Every row comes from one small tree of marks. The marks that hang from a mark follow it in brackets, in alphabetical order. Every link used is in the known rows. Which tree was each row made from?
Known rows
nusefi(silu sosab(zira(foge))): -0.82, -2.70, -1.83, -1.59, -0.79, -4.80, -0.98, 8.69, 0.00, 2.08, 0.06, -0.23, -3.96, 0.36, 0.46, 2.26, 0.10, -2.69, -1.91, 2.43
nusefi(sosab): -0.83, -2.30, -2.14, -1.12, -0.34, -1.34, 2.07, 1.94, 0.79, 1.99, -1.70, -0.77, -2.44, -3.08, -0.16, 1.98, 0.05, -2.05, -1.34, 3.07
silu(zira(foge)): -0.64, -2.72, -0.90, -1.56, 0.04, 0.35, 1.79, 3.95, 0.20, 3.52, -0.18, -0.78, -2.13, -1.37, -1.14, 2.22, -1.05, -1.28, -2.33, 1.21
tudesar(nusefi): -0.03, -1.75, -1.46, -0.86, 0.70, 3.41, 1.46, -0.46, 0.71, 2.19, -1.51, 0.65, -2.22, -3.70, -0.76, 2.74, 0.52, -1.66, -1.03, 1.70
zira(foge tudesar(nusefi(sosab))): -0.17, -2.59, -1.48, -1.33, 0.46, 3.24, 1.26, 2.92, 0.11, 2.02, 1.18, 0.25, -3.14, -3.97, -1.00, 1.58, -1.94, -2.65, -1.12, 2.60
foge(zira): -0.82, -1.85, -1.44, -1.15, 0.49, 2.76, 2.20, -0.03, 1.86, 0.70, -2.12, -0.35, -1.59, -2.57, 0.12, 1.46, -0.25, -1.14, -1.51, 1.58
foge(nusefi(silu sosab)): -1.14, -2.95, -2.14, -0.90, -0.75, -1.94, 0.22, 1.34, 1.44, 0.99, -0.31, -0.56, -3.40, -1.23, -0.13, 1.79, -0.76, -2.49, -1.29, 3.82
sosab(zira(foge tudesar(nusefi(silu)))): 0.13, -2.37, -0.66, -1.27, 1.12, 1.31, -2.08, 4.90, 0.17, 2.73, 0.88, 1.19, -4.54, -1.31, -0.64, 1.79, -0.34, -2.48, -1.66, 1.85
silu(zira(foge kedut(nusefi) tudesar)): -0.56, -2.61, 0.26, -1.96, 0.72, 0.88, 0.83, -1.11, 1.36, 1.95, 1.14, -0.11, -2.65, -3.13, -2.85, 1.20, -3.65, -1.62, -1.52, 1.35
kedut(nusefi(sosab(zira(foge)) tudesar)): 0.41, -1.57, -1.23, -1.70, -0.88, -3.26, 0.63, 3.10, -0.55, 2.55, -0.22, 0.54, -4.53, -1.05, 0.32, 2.04, -1.47, -3.35, -1.21, 2.92
zira(foge kedut(nusefi) tudesar): 0.40, -2.31, -0.47, -1.69, 0.72, 1.41, 0.10, -0.19, 1.99, 2.21, 0.75, -0.36, -3.30, -4.44, -2.52, 0.81, -2.01, -1.52, -1.33, 1.75
zira(kedut tudesar(nusefi(silu))): -0.51, -2.21, -0.86, -1.26, 1.37, 4.07, -1.87, -0.65, 2.41, 1.05, 0.56, 1.05, -2.85, -4.63, -1.59, 2.35, -0.36, -1.94, -0.70, 1.76
foge(zira(kedut(nusefi(sosab)))): -1.42, -1.78, -1.36, -1.84, -0.26, 0.71, 2.25, -2.04, 2.21, -2.39, -1.24, 0.40, -1.46, -3.51, -0.77, 1.38, -2.67, -1.88, -0.35, 1.44
sosab(zira(kedut(nusefi(silu)))): -0.21, -1.88, -0.71, -1.55, 0.28, -3.34, -1.73, 0.86, 1.81, 0.58, -1.13, 0.95, -3.54, -1.24, -0.95, 2.23, 0.02, -1.88, -1.04, 1.60
foge(nusefi(silu sosab tudesar) zira): -1.20, -2.05, -1.99, -1.12, -0.85, 1.61, 0.15, -0.70, 1.84, -0.50, -0.01, 0.12, -3.22, -1.05, 1.20, 1.96, -1.89, -3.06, -0.88, 3.42
kedut(nusefi(silu(zira) sosab tudesar)): -0.26, -1.93, -0.83, -1.17, -0.75, -3.39, 0.25, 1.31, 0.28, 1.33, -0.58, 0.95, -3.22, -1.66, -0.09, 2.96, -2.73, -3.23, -0.73, 3.55
tudesar(nusefi(silu(zira(foge)) sosab)): -1.10, -2.88, -1.43, -1.53, -0.32, 0.26, 0.30, 6.54, -0.37, 1.23, 1.08, 0.96, -2.21, -1.36, -0.70, 3.42, -2.14, -2.63, -1.26, 1.53
kedut(nusefi(silu(zira(tudesar)) sosab)): -0.80, -2.82, -0.32, -0.96, 0.11, -3.42, 0.45, 0.92, 0.65, 0.81, -0.27, 0.67, -3.29, -1.94, -1.19, 1.29, -3.84, -2.76, -1.01, 4.00

Write each row's tree
-0.73, -3.28, -1.64, -1.27, -0.17, 0.84, 1.48, 0.58, 0.81, 2.33, 1.25, -1.23, -3.92, -2.32, -1.05, 0.49, -2.47, -2.52, -1.76, 3.73  zira(foge(nusefi(sosab)) tudesar)
-0.48, -2.69, -0.89, -1.37, 0.43, 1.87, -0.31, 5.38, 0.14, 2.28, 0.75, 0.88, -2.26, -1.37, -1.17, 3.26, -1.08, -1.86, -1.63, 0.89  tudesar(nusefi(silu(zira(foge))))
-0.59, -2.97, -1.35, -1.51, -0.13, -3.49, -1.44, 7.21, 0.26, 2.40, 0.96, -0.35, -4.58, -0.45, 0.05, 1.27, -0.92, -2.91, -1.89, 3.44  nusefi(silu sosab(zira(foge tudesar)))
-1.07, -1.64, -0.73, -1.93, -0.61, -0.90, 1.42, -3.09, 1.00, 0.68, -0.43, 0.65, -2.24, -3.38, -0.88, 3.01, -2.82, -2.89, -0.42, 2.38  silu(zira(kedut(nusefi(sosab tudesar))))
-0.90, -2.08, -0.35, -1.71, 0.47, -0.41, 1.64, -3.20, 1.49, 0.79, -1.20, 0.48, -1.53, -2.78, -2.00, 2.34, -2.13, -1.33, -1.09, 1.14  silu(zira(kedut(nusefi)))
-0.70, -1.79, -0.22, -1.53, 1.26, 3.76, 1.22, -4.66, 3.00, -1.19, -0.85, 0.41, -2.15, -4.36, -1.62, 0.38, -2.65, -1.33, -0.67, 1.73  foge(zira(kedut(nusefi) tudesar))
0.81, -1.41, -0.97, -1.92, -0.13, 1.61, -0.11, 0.60, 1.63, 2.88, 0.53, 0.00, -3.27, -4.14, -1.48, 2.28, -1.21, -2.11, -1.11, 1.21  zira(foge kedut(nusefi(tudesar)))
0.01, -2.29, -1.63, -0.87, -0.60, -4.08, 0.26, 3.30, 0.87, 0.71, -1.53, 0.22, -3.29, -2.41, -0.54, 1.76, -1.40, -2.51, -0.85, 3.46  kedut(nusefi(silu sosab))
-1.38, -2.94, -2.04, -2.11, -0.74, 0.84, 1.07, 0.26, 1.66, 0.93, 1.52, -1.21, -2.66, -2.45, -1.18, 1.75, -1.63, -2.11, -1.43, 1.75  zira(foge(nusefi(sosab)) kedut)
0.06, -2.29, -0.82, -1.53, -0.35, -0.36, -0.94, 5.56, 0.55, 4.26, 0.80, -0.10, -3.27, -1.01, -0.18, 3.15, -0.85, -2.29, -2.02, 1.95  nusefi(silu(zira(foge)) tudesar)
1.20, -1.42, -1.00, -0.77, -0.25, -1.57, -1.11, 1.36, 1.21, 2.81, -1.36, 0.75, -3.94, -2.77, -0.33, 2.35, -0.17, -2.44, -0.90, 3.09  kedut(nusefi(silu tudesar))
0.06, -2.01, -0.45, -1.35, 1.07, 0.82, 0.45, -3.71, 2.28, 1.42, -0.69, 0.14, -3.12, -4.90, -2.19, 0.89, -1.63, -1.60, -0.92, 2.46  zira(kedut(nusefi) tudesar)
-1.28, -2.91, -1.23, -1.01, 0.06, -3.14, -0.80, -0.07, 0.89, 0.87, 0.03, -0.05, -4.84, 0.18, 0.32, 1.23, -1.39, -3.05, -1.39, 4.72  foge(nusefi(silu sosab(zira(tudesar))))
-1.36, -2.57, -1.07, -2.25, 0.15, -0.74, -0.24, 2.76, 1.01, 1.76, 1.19, -0.55, -3.75, -2.03, -0.78, 1.42, -1.23, -2.50, -1.55, 2.19  nusefi(sosab(zira(foge kedut tudesar)))
-0.32, -1.41, -0.12, -1.77, 0.10, 0.52, 0.96, -4.17, 1.31, 1.65, -0.61, 0.77, -2.38, -3.33, -1.30, 2.87, -2.00, -2.08, -0.85, 1.63  silu(zira(kedut(nusefi(tudesar))))
-1.42, -3.19, -0.87, -1.06, 0.20, -1.94, 0.23, 2.37, 0.75, 1.48, 0.03, -0.04, -3.02, -1.82, -0.50, 1.72, -2.34, -2.54, -1.44, 3.96  nusefi(silu(zira(tudesar)) sosab)
0.17, -2.15, -1.24, -1.47, -0.37, -0.87, -2.09, 3.19, 0.69, 3.54, 1.05, 0.00, -5.17, 0.97, 0.44, 2.41, 0.29, -2.78, -1.97, 2.66  sosab(zira(foge(nusefi(silu tudesar))))
-0.24, -2.28, -0.81, -1.82, 1.30, 5.97, -0.15, 0.43, 1.66, 2.29, 1.32, 0.35, -2.95, -4.94, -2.09, 1.95, -1.01, -1.70, -1.19, 0.97  zira(foge kedut tudesar(nusefi))
-0.58, -2.03, -0.90, -0.80, 1.32, 5.66, -0.39, 0.32, 1.88, -0.33, -0.58, 1.42, -2.64, -3.09, -0.41, 1.36, -1.33, -1.92, -0.77, 2.07  foge(zira(tudesar(nusefi(silu))))
-0.57, -2.43, -0.27, -2.10, 0.13, -0.15, 1.26, 0.58, 1.10, 1.72, 0.22, 0.06, -1.96, -2.39, -2.38, 2.26, -2.52, -1.39, -1.56, 0.38  silu(zira(foge kedut(nusefi)))
-1.42, -2.63, -1.19, -1.10, 0.31, -1.49, 1.22, -2.87, 0.51, 1.08, -0.32, -0.29, -4.43, -0.84, 0.02, 0.70, -1.60, -2.85, -1.44, 4.46  foge(nusefi(sosab(zira(tudesar))))
-1.34, -2.52, -1.42, -1.21, -0.94, -1.28, 0.13, -0.33, 0.68, 1.63, 0.46, 0.10, -3.51, -0.47, 0.42, 3.12, -2.45, -3.24, -1.22, 3.99  foge(nusefi(silu(zira) sosab tudesar))
-0.71, -1.91, -1.55, -1.65, -0.36, -1.79, 1.53, -1.24, 1.65, -0.03, -1.01, 0.02, -2.18, -4.12, -1.39, 1.96, -1.61, -2.11, -0.56, 2.12  zira(kedut(nusefi(sosab)))
-1.21, -1.53, -1.18, -1.77, 0.21, 5.92, 0.84, -6.01, 3.07, -0.15, -0.28, -0.21, -2.33, -2.83, -0.15, 2.01, -1.09, -1.84, -0.93, 1.45  foge(nusefi(tudesar) zira(kedut))
-1.94, -2.44, -0.64, -1.80, 0.81, 3.35, 1.40, -3.52, 0.83, -0.12, 0.71, 1.14, -1.67, -4.09, -1.50, 2.52, -2.95, -2.48, -0.52, 2.08  silu(zira(kedut tudesar(nusefi(sosab))))
0.61, -1.38, -1.00, -1.38, -0.05, -0.40, -1.83, -0.18, 2.43, 2.03, -0.43, 0.64, -3.55, -3.77, -0.86, 2.66, -0.35, -2.21, -0.66, 2.07  zira(kedut(nusefi(silu tudesar)))
-0.66, -2.21, -2.12, -0.94, -0.10, 0.30, -0.06, 3.52, 0.45, 0.77, -0.59, 0.93, -2.72, -2.83, -0.12, 2.95, -0.35, -2.63, -0.56, 2.60  tudesar(nusefi(silu sosab))
-0.56, -2.33, -0.80, -1.06, -0.11, 0.17, -0.49, -1.79, 1.05, 2.70, -0.09, 0.22, -3.53, -0.33, 0.01, 2.85, -1.32, -2.42, -1.59, 3.14  foge(nusefi(silu(zira) tudesar))
